(in the rows, 128 means zero)
Known rows, with every step that occurs:
t > f > b > u > w > r: [184 101 132 149 118  96 132 104 207 221  74 132 153 146 131 190 130 118
 111 145 148 116 136 171 108 120 151  99 163 131  96 107 132 127 128]
m > r: [110 130 137 103 188 129 119 150 150 146 156 108 128 148 142 149 116 125
 118 118 172 100 160 134 168  95 143 128 154 151 156  92 142 177 147]
l > u > m > r > j: [114 131 129 133 162 121 128 135 132 181 154  94 157 184 135 176 140 136
  93 135 145 104 145 161 159 145 132 123 179 117 147  76 139 166 127]
l > r > m > u > b: [ 94  85 123 179 183  95 153 115 191 150 135 127 170 160 118 146 142 100
 113 140 152 100 118 167 146 124 135 129 161 144 146 122 123 199 136]
l > u > t: [ 88 102 126 120 144 119 130 116 196 146  86 121 147 125  90 185 118  70
 108 168 109 123 126  98 123 151 144 128 126 108 103 145 115 181 132]
b > u > w: [124  74 142 134 128  80 134 120 193 183  90 149 133 141 113 159 133  95
 124 133 131 115 145 136  64 124 146 113 160 103 130  88 117 111 143]
z > q > m: [128  88 131 107 183 123 120 138 138  96 135 115 136 118 135 109 121 148
  62 131 139 129 122 115 149 154 119 125 154 106  84 140 107 137 103]
r > w > u: [145  85 145 154 167 164 125  94 134 143 137 104 119 148 168 177 166 127
 144 168 122 133 107 169 160 150 142 130 151 123 108 108 112 114 110]
w > u: [130 101 136 142 153 143 131  93 147 144 113 104 135 131 155 169 157 110
 137 166 127 139 109 153 149 146 139 129 133 117 104 113 118 131 122]
a > z: [159 152 108 122 127 149 121 111 132 167 140 118 148 146 133 145 127 107
 114 150 140 108 121 133 138 107 136  89 121 110 124  99 121 101 113]
m > u: [ 73  94 141 131 162  98 156 117 187 108 140 116 136 142 128 147 144 125
 106 130 155 115 114 128 156 123 149 134 152 152 161 117 140 166 125]
l > r > j: [124 122 110 135 163 135 138 135 101 200 165 112 136 187 139 174 153 123
  95 125 136  99 123 176 128 121 127  86 159 107 112 121 158 116 109]
b > u > l: [109  84 128 157 138  81 139 101 154 188  88 121 138 126 136 138 129  79
 137 127 148 128 142 123 101 157 141 138 124 113 111 109 119 129 147]
w > u > j: [142 118 130 143 155 139 141 109 175 180  93  98 132 130 141 163 152 105
 121 179 129 123 104 108 122 150 143 121 136 125 104 129  79 132 148]
m > r > w > u > t > f: [159 128 116 125 169 144 126 107 170 155 120 113 151 156 117 198 148 107
 134 169 118 112 158 117 141 165 164 131 162 126 104 144 115 153 122]
b > u: [ 99 100 119 115 139  95 144 111 145 191  91 133 118 137 130 141 131 100
 126 130 151 115 125 110  88 120 151 111 137  86 123 103 135 108 133]
t > f > b > u > l > r > w: [151  67 102 146 178 131 144 107 130 175 141 142 140 173 147 169 144 122
 118 127 145  95 137 156 110 128 146 107 163 113 101 132 144 109 101]
m > r > w: [132 106 146 122 195 160 116 145 127 143 184 110 104 167 154 158 133 150
 128 127 154  95 148 156 173 101 146 125 174 149 156  96 125 143 124]
t > u > m > r: [117 130 130 119 175 115 125 129 171 131 120 116 173 151 128 162 131 138
 116 144 171 101 155 106 144 119 148 140 169 119 169  85 124 203 154]
a > z > q > s: [184 102  86 124 151 140  96 135 164 135 144 123 173 112 169 128 140 101
  76 115 158 103 116 145 123 116 107 124 132 109  70 103 131  70  98]
f > b > u > w > r > j: [177 120 136 170 127 112 135 117 145 252 125 104 137 178 143 191 148 128
 100 129 126 109 135 208 127 131 130 102 177 136 104  73 140 106 122]
q > z > a: [109 100 134  83 172 174  89 137 168 162 129  96 173 130 109 150 169 130
  49 137 130  99 118 115 151 145 115 127 156 119  91 102 122  79 122]
r > j: [129 147 125 137 146 132 134 133  99 192 165  94 118 174 136 164 152 130
 108 129 119 110 130 169 143 127 128 105 156 123 125  94 134 115 122]
t > u > j: [142 146 107 130 153 131 154 115 164 173 104 115 139 129 118 148 155 114
 117 167 121 105 109  69  72 124 151 119 146 114 128 130  95 133 164]
l > u > j: [104 113 107 109 144 121 151 119 188 160  94 113 144 128 115 155 129  98
  92 170 128 114 100  80  92 138 147 110 133 107 111 145 101 149 142]
m > r > l > u: [ 79  83 100 121 152 143 129 102 171 122 131 129 137 154 122 160 127 112
 104 149 141 123 127 139 114 129 138 138 154 119 133 111 147 165 113]
q > z: [104  96 133  81 179 146 116 146 151 154 133 105 151 113 126 143 146 114
  91 145 154 106 106 110 133 129 154 108 145 109  90 110 143  96 110]
r > j > u: [139 112 116 138 176 123 118 119 159 160 171 115 163 160 171 177 150 133
 114 169 134 103 134 143  93 146 137 103 161 137 140 115 146 124 107]
f > b: [155 128  97 122 145 110 159 112 136 158 116 121 134 136 120 152 120 122
  97 110 123 107 146 149 134  84 123 124 134 151 101  74 141 137 127]
a > z > q: [175 136 102 130 154 165  98 127 134 148 151 120 172 136 153 126 130 116
  86 133 142 100 114 150 139 120 116 117 110 130 108 121 102 115 109]
j > u > b: [129  99 107 157 177  92 129 120 207 163 131 121 170 151 123 156 129  99
 132 179 142  97 127 123 105 133 140 116 131 152 130 125 101 175 139]
l > u > j > r: [148 108 108 101 146 101 140 117 186 170 128 124 166 150 135 172 113 117
  88 186 130 108 107 102  67 131 142 119 147 143 135 158 129 135 120]
j > u: [128 100 115 119 176 116 118 117 188 124 146 130 164 132 164 165 135 126
 122 175 147 107 132 112  88 129 144 105 141 135 142 133 138 143 114]

Rows:
[153 108 137 152 165 155 137 110 165 180 109  99 121 140 149 168 158 118
 125 180 125 118 103 119 129 152 145 122 148 129 108 126  74 122 139] -> r > w > u > j
[165  79 143 149 168 155 123  92 140 151 150 110 134 157 177 186 158 133
 138 181 122 129 107 173 143 151 140 135 158 138 118 118 122 109 100] -> j > r > w > u
[141  73 146 184 158 129 126  88 147 154 121 101 140 134 163 162 154  98
 149 154 127 140 130 163 152 178 134 151 135 138 101 113 103 134 131] -> r > w > u > l
[134 107 137 105 208 139 107 149 146 124 163 109 149 139 151 121 108 141
  77 118 174 105 156 130 179 131 130 134 170 134 123  98 130 161 120] -> a > z > q > m > r
[106  88 107 133 115 101 130  92 201 116  76 133 183 158 106 180 128 132
  91 189 142 128 113 114 103 157 135 130 150  90 140 126 103 184 108] -> j > r > l > u > m
[ 96  86  96 160 159 110 138 109 195 162 120 120 151 166  94 152 123  90
 119 161 138 108 123 142 123 131 136 140 141 141 123 109 108 191 138] -> m > r > l > u > b
[162 100 135 184 125 153 110 106 189 182 110 125 107 165 127 175 142 135
 128 157 143 125 137 193 127 114 129 123 163 157 122 107 102 136 122] -> u > w > r > l
[177 111 125 125 154 115 133 111 178 183 127 113 158 151 154 178 129 122
 107 192 131 115 111 123  88 140 138 127 149 155 128 147 115 123 124] -> w > u > j > r
[ 97  45 118 148 193 101 142 119 174 127 130 138 177 145 144 142 134 102
  81 121 173 111 120 141 130 152 130 121 145 121  98 167 149 161 109] -> z > q > m > u > l > r
[178 107 125 130 170 144 131 121 141 166 170 122 129 169 152 171 144 151
 119 173 121  95 116 127  92 120 146 123 174 148 149 134 114 106 116] -> t > u > j > r > w
[120 100 141 100 215 131 111 156 148 114 160 108 139 136 148 122 108 146
  79 114 173 109 158 128 178 129 130 140 173 140 125 104 131 174 127] -> z > q > m > r
[127 147 133 132 175 137 125 147 106 197 183  89 125 182 147 165 142 135
 107 115 143  98 155 174 166 121 131 119 175 143 145  74 148 139 133] -> m > r > j
[169 109 156 150 123 115 114 124 205 192  97 118 140 140 135 186 129 124
 116 155 149 121 125 177 138 111 143  95 152 143 112 122 118 147 134] -> u > w > r
[134  99 127 130 205 121 114 130 163 151 183 111 164 161 178 169 139 144
 101 161 152 101 153 138 114 155 138 114 186 141 142 103 154 140 107] -> q > m > r > j > u
[133 108 101 127 118  70 153  95 181 167  45 135 178 148 104 168 131 125
  99 151 150 114 138  99 100 144 147 119 150  76 119  88 105 156 128] -> t > f > b > u > m
[139  90 103 157 137  74 154  87 154 195  83 127 155 132 128 146 127  83
 126 117 138 121 158 127  92 155 141 143 132 123  93  96 131 124 141] -> t > f > b > u > l
[142  93 100 156 176 133 140  93 113 165 123 154 183 143 165 156 141 105
 104 110 143 113 152 191  97 121 125 111 178  84 113 126 171 146 114] -> t > f > b > u > l > r > m
[163 128  73 113 141 106 163  95 167 158  96 129 165 140  95 181 123 103
  91 131 104 106 160 123 112 122 141 128 143 134  80 106 143 150 118] -> l > u > t > f > b
[147  94 147 145 188 152 136 117 169 168 116  96 122 140 153 160 149 129
 113 175 137 119 116 115 146 162 146 130 169 129 106 119  79 132 136] -> q > m > r > w > u > j
[124  97 124 157 180 148 123 110 111 142 140 143 170 136 171 151 141 108
 110 118 147 118 140 195 121 115 118 107 169  91 128 139 158 161 119] -> u > l > r > m
[161 111 118 112 148  91 139 121 176 206 116 126 150 153 140 164 117 117
 102 175 143 103 118 102  58 126 145 119 150 141 138 141 122 111 129] -> b > u > j > r
[161 111 109 157 143 144 123 110 167 176 136 125 115 174 130 163 134 137
 116 174 135 112 133 145  86 118 126 138 158 168 142 128 100 122 117] -> u > j > r > l
[128 106 150 156 156 137 122 107 185 167  84 105 134 126 117 193 141  77
 137 176 109 132 131 127 154 162 140 140 128 127  95 129  93 164 138] -> w > u > t
[126 110 114 156 161 123 137 126 107 207 159 109 146 183 144 171 153 111
 101 122 138 104 132 180 128 141 124  99 155 115 106 124 153 121 116] -> u > l > r > j
[102 112 138 116 170  99 123 134 178 159 101 118 159 154 131 159 116 128
 113 134 188 103 159 112 150 124 149 133 164 112 162  78 121 191 149] -> b > u > m > r
[154 137 147 157 155 162 112 111 125 163 129 120 149 129 177 164 138 137
 114 136 143 127 128 209 156 102 125 102 174 111 135 122 143 162 122] -> w > r > m
[148  72 133 179 200 130 124 114 172 161 137 100 151 159 137 150 143 114
 124 165 137 111 118 165 173 162 131 149 155 148  99 105  82 166 130] -> z > q > m > r > w > u > b
[138 136  99 110 141 108 140 109 173 177  89 130 147 147  93 180 136  92
 125 156 120 111 154  85  95 154 168 115 146  98 102 151 120 137 129] -> b > u > t > f
[108  70 129 117 124  94 134 116 206 129 106 145 154 136 105 170 128  95
 104 149 113 124 130 139  76 130 141 114 154 106 124 111 129 145 130] -> l > u > w
[136 111 122 135 197 127 111 129 162 164 185 111 167 166 180 178 142 135
 114 159 151  94 151 147 110 141 140 112 173 150 153 101 154 142 114] -> m > r > j > u
[160  94 154 151 120 102 121 115 206 217  78 126 139 141 138 183 130 115
 119 152 156 120 124 170 116 119 149  97 156 126 110 113 124 131 134] -> b > u > w > r
[121 118 119 125 146 106 152 122 175 213  77 118 121 133 122 143 134  98
 113 154 146 106 115  78  78 130 152 109 138 103 117 122  90 116 155] -> b > u > j
